What can hang from each mark:
E: V
J: U X
V: E J
S: A Z
X: J Y
U: J Y
Z: P S Y
F: Y
R: P
Y: F U Z
N: A R Z

In the rows, 128 means zero.
Known rows, with every way that one mark hangs from another:
{N R {Z P {Y F}}}: [161 139 146 122 123 139 144 145 137 130 149 106 134 131 108 121 114 125
 133 137 124 125 134 122 128 132 129 138 110 111 112 132 115 138 121  95]
{Y F U {Z P S}}: [130 148 124 108 133 131 192 137 157 131 119 107 125 123 146 241 139 120
 113 136 124 140 131 131 109 145 123 123 124 137 141 133 123 134 113  94]
{Z P S {Y F U}}: [138 154 127 116 129 132 174 137 144 142 127 105 126 126 146 226 131 121
 133 134 128 132 130 131 106 146 127 124 119 133 134 124 122 126 111  88]
{E {V {J {X Y}}}}: [115 119 132 136 135 125 136 122 130 125 128 141 122 148 152 154 137 132
 140 121 113 123 112 134 148 133 126 142 128 115 105 111 126 134 124 142]
{J {X {Y U Z}}}: [132 129 142 135 134 137 169 129 144 138 125 126 121 128 149 134 135 121
  98 130 111 130 126 120 124 134 127 126 129 114 106 119 131 140 118 118]
{E V}: [125 128 122 131 134 127 130 128 126 118 120 132 126 138 124 188 134 127
 140 125 116 129 123 135 130 128 128 133 128 130 124 118 126 128 126 136]
{V J}: [118 122 128 117 131 126 127 124 127 125 137 132 123 138 145  93 136 132
 130 122 134 123 124 132 146 129 126 134 129 120 131 140 125 131 129 132]
{N A {R P} {Z Y}}: [123 134 154 112 127 141 136 150 123 118 155 121 125 126 129  58 108 131
 147 128 137 115 139 113 149 131 127 138 115 104 117 112 116 127 128  89]
{Z P S {Y F}}: [137 150 126 125 124 130 163 137 141 145 132 110 127 125 134 215 126 125
 142 132 135 129 128 130 113 143 130 125 119 134 134 120 121 123 115 102]
{V E J}: [102 139 126 121 135 124 120 122 133 119 136 135 118 145 156  92 141 136
 142 126 135 124 126 135 140 127 127 140 132 130 137 134 118 127 133 144]
{X J {Y U}}: [124 128 130 148 124 135 152 134 139 143 130 133 118 144 149  93 139 122
 114 124 133 127 128 123 117 127 126 123 130 113  99 113 131 136 124 128]
{S A}: [142 122 122 122 133 125 137 123 130 128 127 130 127 109 142 157 129 130
 129 131 136 132 127 122 127 129 124 116 128 126 125 122 132 121 123 124]
{S A {Z {Y F U}}}: [174 136 120 132 138 138 166 128 138 144 133 117 120  99 142 178 143 121
 107 121 127 125 132 124 116 126 126 104 124 107 112 134 128 131 111 101]
{V E}: [114 145 126 132 131 126 122 126 133 123 127 131 122 137 136 124 133 132
 140 131 129 129 131 131 122 127 129 133 131 137 134 122 122 124 133 139]
{N A}: [110 130 135 120 129 128 121 132 128 122 131 132 127 118 150 133 123 132
 142 120 135 123 129 125 131 126 125 132 127 125 135 117 126 118 129 119]
{N R {Z P {S A}}}: [147 128 137  94 133 127 168 140 137 120 135 111 132 117 130 156 114 130
 135 149 150 137 126 118 142 142 123 126 113 126 129 113 126 127 119  99]
{X J}: [130 126 124 142 121 128 119 129 134 134 132 133 123 137 131  96 138 128
 123 131 137 129 124 124 134 124 128 124 131 122 121 122 130 129 133 134]
{U Y}: [126 144 144 143 128 128 123 135 125 133 126 137 123 134 131 130 123 132
 133 132 124 124 127 127 122 125 129 128 130 124 120 130 122 132 128 124]
{Y F U Z}: [140 138 124 124 133 135 160 133 150 125 122 116 126 121 138 180 140 121
 105 123 113 134 133 129 109 132 126 124 129 124 127 140 121 137 120 110]
{N Z}: [135 122 136 126 129 131 140 136 127 121 139 123 130 133 116  97 120 128
 129 134 128 126 128 125 133 129 128 137 124 120 122 132 126 136 126 124]
{J U {X {Y F Z}}}: [139 123 129 135 124 132 139 125 146 150 122 127 127 108 134 170 130 120
  95 124 109 131 122 119 113 136 127 122 128 124 113 126 136 146 122 121]
{U J {Y Z}}: [147 141 150 144 132 128 151 141 129 137 138 146 118 138 143 139 132 126
 117 132 123 126 127 125 138 129 133 128 132 108 116 147 116 147 123 127]
{Z {S A} {Y U}}: [144 138 121 114 137 130 172 129 130 139 125 117 120 112 160 191 128 126
 127 130 144 131 126 124 119 142 128 110 124 124 128 114 129 115 112 102]
{V E {J U {X Y}}}: [101 128 131 124 130 124 111 115 131 142 132 140 118 134 162  91 137 130
 126 128 123 124 117 125 137 134 125 136 132 128 122 123 134 139 133 142]
{Y U {Z {S A}}}: [137 131 119 106 141 129 191 130 144 127 117 120 118 111 159 200 138 124
 106 132 140 139 126 123 122 141 124 109 129 129 136 121 130 123 113 109]
{Z P}: [125 132 135 121 128 129 138 129 132 134 132 124 127 130 129 145 132 125
 132 139 125 130 131 126 129 131 124 130 124 130 130 129 133 133 124 116]
{X {J U}}: [129 119 121 130 118 128 101 124 128 147 128 134 123 125 130  95 138 122
 109 131 135 130 122 119 132 126 126 117 132 127 127 128 143 138 135 130]
{F {Y Z}}: [140 127 137 133 134 133 147 132 137 132 119 124 113 122 137 109 134 127
 104 128 128 128 130 119 124 127 128 128 133 125 124 138 121 130 123 132]
{X {J U} Y}: [120 116 128 145 118 133 123 128 130 158 131 139 119 130 136  86 135 121
 107 122 136 126 123 118 121 127 127 118 132 119 106 116 143 142 130 137]
{S Z}: [144 127 131 133 133 133 144 128 127 136 134 127 122 121 116 102 138 124
 110 126 131 123 128 129 139 122 129 119 129 117 123 135 131 138 126 132]
{F {Y U}}: [138 131 130 121 135 129 135 130 131 128 114 119 119 124 150 119 134 126
 118 132 125 131 130 123 115 131 124 132 131 130 123 137 124 126 123 116]
{F {Y {U J}}}: [158 129 132 122 134 123 142 133 128 131 125 128 121 129 164 136 137 124
 123 134 128 133 127 124 127 137 125 137 130 121 119 150 120 134 122 117]

Rows:
[113 138 127 123 133 119 106 115 135 118 133 133 122 140 158 103 140 138
 141 134 125 128 118 130 151 132 127 143 131 131 137 127 122 127 137 139] -> {V E {J X}}
[134 138 144 119 129 134 175 142 129 140 146 111 123 137 123 139 117 124
 138 144 140 124 127 124 131 142 131 132 117 122 128 122 126 132 115 104] -> {N {Z P S Y}}
[150 144 120 119 129 126 170 132 143 144 130 113 126 106 148 252 127 127
 142 135 141 132 127 124 112 144 125 113 119 132 132 115 125 115 110  96] -> {Z P {S A} {Y F}}
[135 133 125 154 124 140 174 139 158 142 128 127 117 137 148 142 146 119
  97 118 124 131 131 124 105 128 126 121 131 109  98 121 123 142 119 122] -> {X J {Y F U Z}}
[106 135 139 106 127 131 119 140 129 113 135 128 129 119 142  99 118 133
 146 125 137 125 136 118 146 131 122 133 121 124 130 110 120 122 133  97] -> {N A {R P}}
[107 135 141  94 128 129 150 152 131 107 139 118 131 124 138 108 106 135
 153 134 150 127 131 119 149 144 123 139 116 126 136 104 115 122 129  89] -> {N A {R P} {Z S}}
[108 131 124 110 131 119  89 109 128 131 128 134 122 128 156 105 140 132
 129 135 122 129 116 126 148 134 125 136 133 137 143 135 135 136 138 135] -> {V E {J U X}}
[107 129 134 123 135 126 106 127 115 132 123 146 117 143 143 155 136 129
 135 124 114 121 115 134 141 128 126 131 133 123 125 139 129 144 128 133] -> {E {V {J {U Y}}}}
[125 122 124 121 136 121 114 117 127 113 126 135 126 143 145 165 141 133
 142 130 112 127 110 135 158 133 126 143 129 125 127 123 126 130 130 135] -> {E {V {J X}}}
[126 125 123 140 132 123 136 124 141 123 126 135 129 142 150 198 136 132
 144 117 107 126 113 136 132 135 125 143 126 119 105 115 118 133 122 135] -> {E {V {J {X {Y F}}}}}
[138 141 130 116 133 135 171 134 154 129 125 112 126 124 138 205 144 117
 109 134 109 136 136 127 112 134 122 126 125 127 129 143 125 141 116  97] -> {Y F U {Z P}}
[147 145 138 112 133 128 180 139 129 148 140 120 122 138 161 196 132 118
 135 141 135 132 126 129 134 150 130 128 121 120 130 135 124 133 112  97] -> {Z P S {Y {U J}}}
[ 97 131 121 109 133 124 104 117 126 132 132 135 118 134 153  91 141 130
 129 126 131 125 124 131 138 129 125 133 134 135 143 142 132 136 136 140] -> {V E {J U}}
[130 141 137 107 139 132 190 137 147 136 113 109 111 124 156 173 140 121
 106 142 133 137 129 121 118 144 123 126 129 136 137 133 125 130 113 104] -> {F {Y U {Z P S}}}
[115 146 145 115 130 131 158 137 134 153 121 128 115 124 135 183 128 121
 108 144 128 131 124 121 125 140 128 115 130 135 141 134 136 146 120 107] -> {J {U {Y {Z P S}}}}
[160 138 128 146 129 139 147 133 133 147 140 119 122 117 116 138 135 123
 114 117 126 118 131 130 123 123 133 116 125 110 115 135 122 136 120 120] -> {S {Z {Y F}}}
[140 132 135 123 139 135 157 132 140 129 115 118 112 123 148 119 141 123
  98 130 122 131 132 120 118 129 125 127 133 124 123 142 123 133 120 118] -> {F {Y U Z}}
[156 145 160 136 130 124 145 134 136 142 137 141 121 133 147 174 136 125
 122 153 110 132 121 119 150 137 129 132 128 113 120 142 124 150 122 111] -> {U {J X} {Y {Z P}}}
[157 135 136 128 133 132 151 134 121 142 143 130 124 137 152 140 134 120
 127 128 125 126 130 127 134 135 132 129 126 107 116 143 122 136 119 111] -> {Z {Y {U J}}}
[139 138 130 115 133 129 173 130 132 147 133 118 120 112 149 201 127 127
 137 140 147 130 126 120 127 142 127 112 120 128 132 111 132 117 112 105] -> {Z P {S A} Y}
[139 128 137 135 131 129 167 136 130 141 137 137 127 139 160 139 133 121
 123 124 125 129 129 130 122 137 128 132 126 110 102 133 124 141 117 123] -> {X {Y {U J}}}
[143 140 149 109 127 137 166 147 130 133 147 107 128 137 114 111 109 126
 134 143 143 125 128 122 142 141 132 134 111 116 124 117 119 132 120 100] -> {N R {Z P S Y}}
[126 144 136 120 129 132 165 135 130 146 135 117 121 132 134 173 124 125
 138 137 139 126 127 127 128 141 131 124 121 129 135 116 128 124 117 109] -> {Z P S Y}
[122 140 151 123 129 135 138 134 130 152 127 132 115 123 131 144 132 119
 103 141 115 128 129 118 126 129 126 117 130 124 130 144 138 153 122 111] -> {J {U {Y {Z P}}}}
[116 123 130 127 140 127 146 122 132 123 125 135 122 149 162 161 142 128
 133 123 107 126 114 135 140 137 124 142 127 114 104 115 127 136 120 129] -> {E {V {J {X {Y U}}}}}
[137 149 139 148 128 132 143 140 144 132 125 131 122 127 130 175 128 129
 117 125 115 127 130 127 112 125 129 124 131 122 120 139 113 138 123 119] -> {U {Y F Z}}
[141 135 128 138 127 129 144 129 147 134 121 121 134 121 148 183 130 125
 123 127 109 132 124 126 106 138 124 132 124 126 106 118 125 133 119 108] -> {J {X {Y F U}}}
